What can hang from each mark:
rufi: zipo
sigo: dizu melip mure zipo
melip: sigo
mure: sigo
zarotob: melip
zifu: zipo
dizu: rufi sigo
zipo: rufi

Known rows, with every way that one mark hangs from another:
zifu{zipo{rufi}}: -0.29  0.65  1.59  1.23  -0.65  1.41  -0.34  0.07  0.88  0.32  0.08  -0.63  0.94  0.14  -0.91  0.37  0.16  -0.07  0.08  0.35
mure{sigo{dizu{rufi} melip}}: 2.07  -0.25  0.29  2.90  -8.01  -0.87  -0.52  1.02  -0.86  0.73  0.37  4.67  -0.24  0.52  0.36  -0.99  -2.00  -0.60  0.33  -0.21
sigo{dizu melip mure zipo{rufi}}: 0.07  0.13  1.38  4.87  -4.91  1.38  -1.24  0.43  -0.98  1.08  0.36  3.93  3.16  -2.19  0.59  -1.71  -2.48  0.12  0.38  0.69
sigo{dizu{rufi} melip zipo}: -0.10  0.02  0.62  5.25  -6.16  1.73  -0.64  0.49  -0.97  1.28  0.14  3.93  1.99  -0.97  0.78  -0.48  -1.89  -0.31  0.23  0.33
sigo{dizu melip mure zipo}: -0.47  0.44  0.10  5.15  -4.84  0.90  -1.04  0.51  -1.75  0.89  0.50  4.30  3.13  -2.08  1.27  -2.00  -2.58  0.27  0.36  0.38
dizu{rufi{zipo} sigo{mure}}: -0.57  -0.47  1.21  0.63  -3.57  -0.12  -2.54  0.14  -1.19  0.62  -0.47  2.48  0.65  -0.34  -0.17  -0.60  -2.02  -0.59  -0.34  0.39
dizu{rufi sigo{melip mure}}: -2.98  -0.49  1.72  0.78  -8.09  1.30  -2.28  0.43  -1.38  0.47  0.37  4.13  1.68  -0.24  0.58  -0.52  -2.53  -0.77  -0.05  0.00
mure{sigo{zipo}}: 1.90  -0.05  0.13  2.39  -0.23  -1.50  0.64  0.76  -0.52  0.32  0.20  0.45  -1.28  1.21  0.23  -0.89  -0.38  0.11  0.37  0.49
mure{sigo}: 2.00  -0.15  -0.11  -0.02  -1.12  -2.19  0.40  0.74  -0.11  -0.07  0.21  0.86  -2.02  1.30  -0.10  -0.69  -0.24  -0.06  0.23  -0.06
mure{sigo{melip zipo}}: 1.44  0.04  0.36  3.76  -4.65  -1.18  0.55  0.98  -1.07  0.45  0.40  2.07  -0.48  0.87  0.59  -1.41  -1.09  0.19  0.55  0.65
mure{sigo{dizu melip}}: 2.22  -0.07  -0.60  3.04  -4.85  -1.22  -0.07  0.95  -1.08  0.54  0.67  3.98  -0.29  0.20  0.84  -1.69  -1.62  0.02  0.60  -0.24
melip{sigo}: 1.15  -0.01  -0.37  -0.41  2.03  -0.76  -0.71  0.16  0.20  -0.32  0.30  1.07  0.81  0.65  0.24  -0.89  0.02  -0.27  -0.06  -0.05
zarotob{melip{sigo{dizu mure zipo}}}: -0.96  0.00  -0.41  3.72  0.25  -0.50  -1.94  0.56  -1.72  0.22  1.18  6.04  3.10  -1.30  1.05  -3.67  -1.22  0.04  0.06  0.78
zifu{zipo}: -0.74  0.86  0.31  1.48  -1.04  0.94  -0.20  0.23  0.14  0.05  0.27  -0.40  0.97  0.20  -0.23  0.03  0.07  0.18  0.06  0.06
zipo{rufi}: 0.55  -0.31  1.35  -0.41  0.32  0.28  -0.18  -0.22  0.68  0.24  -0.18  -0.23  0.05  -0.10  -0.71  0.25  0.13  -0.14  0.04  0.27
mure{sigo{dizu melip zipo{rufi}}}: 2.77  -0.15  0.92  4.94  -4.16  -0.45  0.15  1.00  -0.84  1.18  0.45  3.63  0.34  -0.09  0.49  -1.74  -1.65  0.15  0.78  0.61
sigo{melip mure}: -1.05  0.12  0.60  1.20  -5.74  -0.06  -1.07  0.30  -0.90  -0.06  0.33  2.63  1.77  -1.03  0.52  -1.16  -1.81  0.01  0.04  0.26
mure{sigo{melip}}: 1.41  -0.18  0.11  1.43  -5.22  -1.74  0.28  0.88  -0.69  -0.02  0.52  2.16  -0.92  1.04  0.35  -1.15  -0.97  -0.04  0.44  0.13
melip{sigo{zipo}}: 1.02  0.18  -0.08  2.00  2.83  -0.29  -0.50  0.33  -0.14  0.11  0.19  0.85  1.29  0.40  0.52  -1.17  -0.21  -0.09  0.11  0.40
melip{sigo{zipo{rufi}}}: 1.67  -0.18  1.23  1.73  3.17  0.15  -0.58  0.15  0.54  0.35  0.05  0.52  1.34  0.34  -0.17  -0.86  0.00  -0.16  0.10  0.77
dizu{rufi sigo}: -1.86  -0.59  1.20  -0.54  -2.34  1.28  -1.22  0.16  -0.50  0.57  -0.03  1.45  -0.12  0.91  0.02  0.66  -0.83  -0.75  -0.10  -0.25
zarotob{melip{sigo}}: -1.35  -0.33  -0.30  -0.13  1.17  -0.93  -0.94  0.15  -0.45  -0.54  1.04  3.35  0.88  0.40  0.26  -2.17  0.71  -0.18  -0.11  0.56

Rows:
1.19  -0.04  0.77  3.65  1.05  1.53  -0.15  0.10  -0.15  1.16  -0.05  1.54  1.28  -1.14  0.13  -0.54  -0.65  0.09  0.35  0.45 => sigo{dizu zipo{rufi}}
-2.47  -0.33  2.37  2.84  -4.37  1.88  -1.76  0.30  -1.22  0.90  0.42  2.96  2.39  -0.93  0.61  -1.21  -2.04  -0.12  0.40  0.80 => dizu{sigo{melip mure zipo{rufi}}}
-0.28  0.21  -0.10  2.87  -5.51  0.48  -1.36  0.39  -1.30  0.42  0.51  4.47  2.64  -1.98  0.98  -1.72  -2.51  0.10  0.19  -0.12 => sigo{dizu melip mure}
-0.52  0.07  1.01  5.15  -8.12  1.27  -1.49  0.58  -1.51  1.00  0.12  5.14  3.05  -1.73  0.88  -1.27  -2.99  -0.31  0.10  0.43 => sigo{dizu{rufi} melip mure zipo}
-0.14  -0.23  0.56  3.59  2.27  0.48  -1.09  0.34  -0.52  0.65  0.96  4.80  2.17  -0.81  0.32  -2.70  0.04  0.00  0.25  1.03 => zarotob{melip{sigo{dizu zipo{rufi}}}}
-2.85  -0.06  1.09  3.28  -4.51  1.52  -1.58  0.45  -1.88  0.69  0.63  3.13  2.31  -0.69  1.33  -1.55  -2.31  0.03  0.38  0.53 => dizu{sigo{melip mure zipo}}
-2.86  -0.34  1.68  3.37  -5.84  2.27  -1.11  0.51  -1.29  1.11  0.21  2.90  1.26  0.20  0.80  -0.04  -1.62  -0.52  0.23  0.47 => dizu{rufi sigo{melip zipo}}
1.17  0.05  1.52  1.57  1.52  -0.43  -1.49  0.28  0.10  0.18  0.13  1.85  1.99  -0.42  -0.16  -1.57  -1.03  -0.23  -0.01  0.79 => melip{sigo{mure zipo{rufi}}}
-0.67  0.06  2.13  3.12  -5.03  0.69  -0.91  0.29  -0.69  0.59  0.08  2.18  2.54  -1.35  0.08  -1.12  -1.76  0.04  0.28  1.06 => sigo{melip mure zipo{rufi}}
0.60  0.29  0.26  1.88  1.24  -0.82  -1.40  0.49  -0.67  -0.10  0.32  2.20  2.17  -0.33  0.65  -1.85  -1.12  0.00  -0.02  0.47 => melip{sigo{mure zipo}}
-1.61  -0.13  -0.04  2.30  1.91  -0.53  -0.58  0.32  -0.74  -0.11  0.93  3.13  1.52  0.34  0.58  -2.41  0.54  0.01  0.02  1.10 => zarotob{melip{sigo{zipo}}}
-0.48  -0.03  0.79  2.79  -8.67  0.80  -1.81  0.46  -1.07  0.65  0.18  5.32  2.47  -1.62  0.54  -1.12  -2.87  -0.55  -0.03  -0.11 => sigo{dizu{rufi} melip mure}
-1.18  -0.43  0.22  1.27  -3.39  -0.51  -2.54  0.53  -1.01  0.00  0.93  7.06  2.41  -0.86  0.34  -2.71  -1.43  -0.77  -0.38  0.23 => zarotob{melip{sigo{dizu{rufi} mure}}}
-1.41  -0.44  1.48  2.00  -7.84  0.24  -2.54  0.28  -1.72  0.73  -0.15  3.93  1.55  -0.65  0.28  -1.10  -2.83  -0.59  -0.11  0.58 => dizu{rufi{zipo} sigo{melip mure}}
2.28  0.16  -0.32  5.30  -4.30  -0.77  0.27  1.08  -1.55  0.91  0.64  3.93  0.18  -0.02  1.13  -1.94  -1.72  0.24  0.74  0.29 => mure{sigo{dizu melip zipo}}
1.31  -0.08  0.17  1.17  -2.22  -0.36  -2.37  0.64  -0.37  0.20  0.24  4.80  2.39  -0.70  0.30  -1.46  -2.17  -0.86  -0.31  -0.40 => melip{sigo{dizu{rufi} mure}}
-1.97  -0.29  2.10  3.00  -2.60  2.23  -0.86  0.33  -0.73  1.13  0.34  1.85  1.53  -0.21  0.54  -0.49  -1.04  0.02  0.58  0.79 => dizu{sigo{melip zipo{rufi}}}
1.33  -0.03  0.40  3.50  -1.60  0.07  -2.19  0.70  -0.84  0.66  0.18  4.39  2.75  -0.86  0.60  -1.66  -2.33  -0.67  -0.17  0.13 => melip{sigo{dizu{rufi} mure zipo}}
2.05  0.04  0.82  3.24  1.62  0.21  -1.80  0.42  -0.26  0.66  0.40  3.58  2.96  -1.27  0.34  -2.11  -1.74  -0.20  0.14  0.43 => melip{sigo{dizu mure zipo{rufi}}}
-0.26  -0.59  0.93  0.86  -1.94  0.32  -1.57  -0.02  -0.69  0.78  -0.54  1.33  -0.27  0.45  -0.22  0.02  -1.03  -0.55  -0.18  0.33 => dizu{rufi{zipo} sigo}
3.62  -0.15  -0.47  2.55  -0.26  -0.94  -1.79  0.31  -0.23  0.64  -0.29  3.32  1.35  -0.30  -0.06  -1.24  -1.37  -0.55  -0.26  0.14 => melip{sigo{dizu{rufi{zipo}}}}
1.53  0.16  -0.77  1.11  0.90  -0.58  -2.00  0.50  -0.61  -0.04  0.59  3.94  2.52  -0.92  0.75  -2.14  -1.80  -0.28  -0.02  -0.39 => melip{sigo{dizu mure}}
0.74  0.03  1.15  3.60  -0.57  0.90  -1.10  0.20  -0.62  0.94  0.02  2.62  2.24  -1.85  0.16  -1.27  -1.73  0.08  0.21  0.48 => sigo{dizu mure zipo{rufi}}
0.05  -0.02  0.73  3.88  -4.06  0.93  -1.39  0.56  -0.97  0.93  -0.10  3.64  2.11  -1.35  0.36  -0.89  -2.24  -0.42  -0.10  0.17 => sigo{dizu{rufi} mure zipo}
-0.26  0.02  1.78  3.38  -3.16  1.26  -0.03  0.13  -0.17  0.77  0.07  1.06  1.43  -0.58  0.01  -0.37  -0.69  0.14  0.40  1.04 => sigo{melip zipo{rufi}}
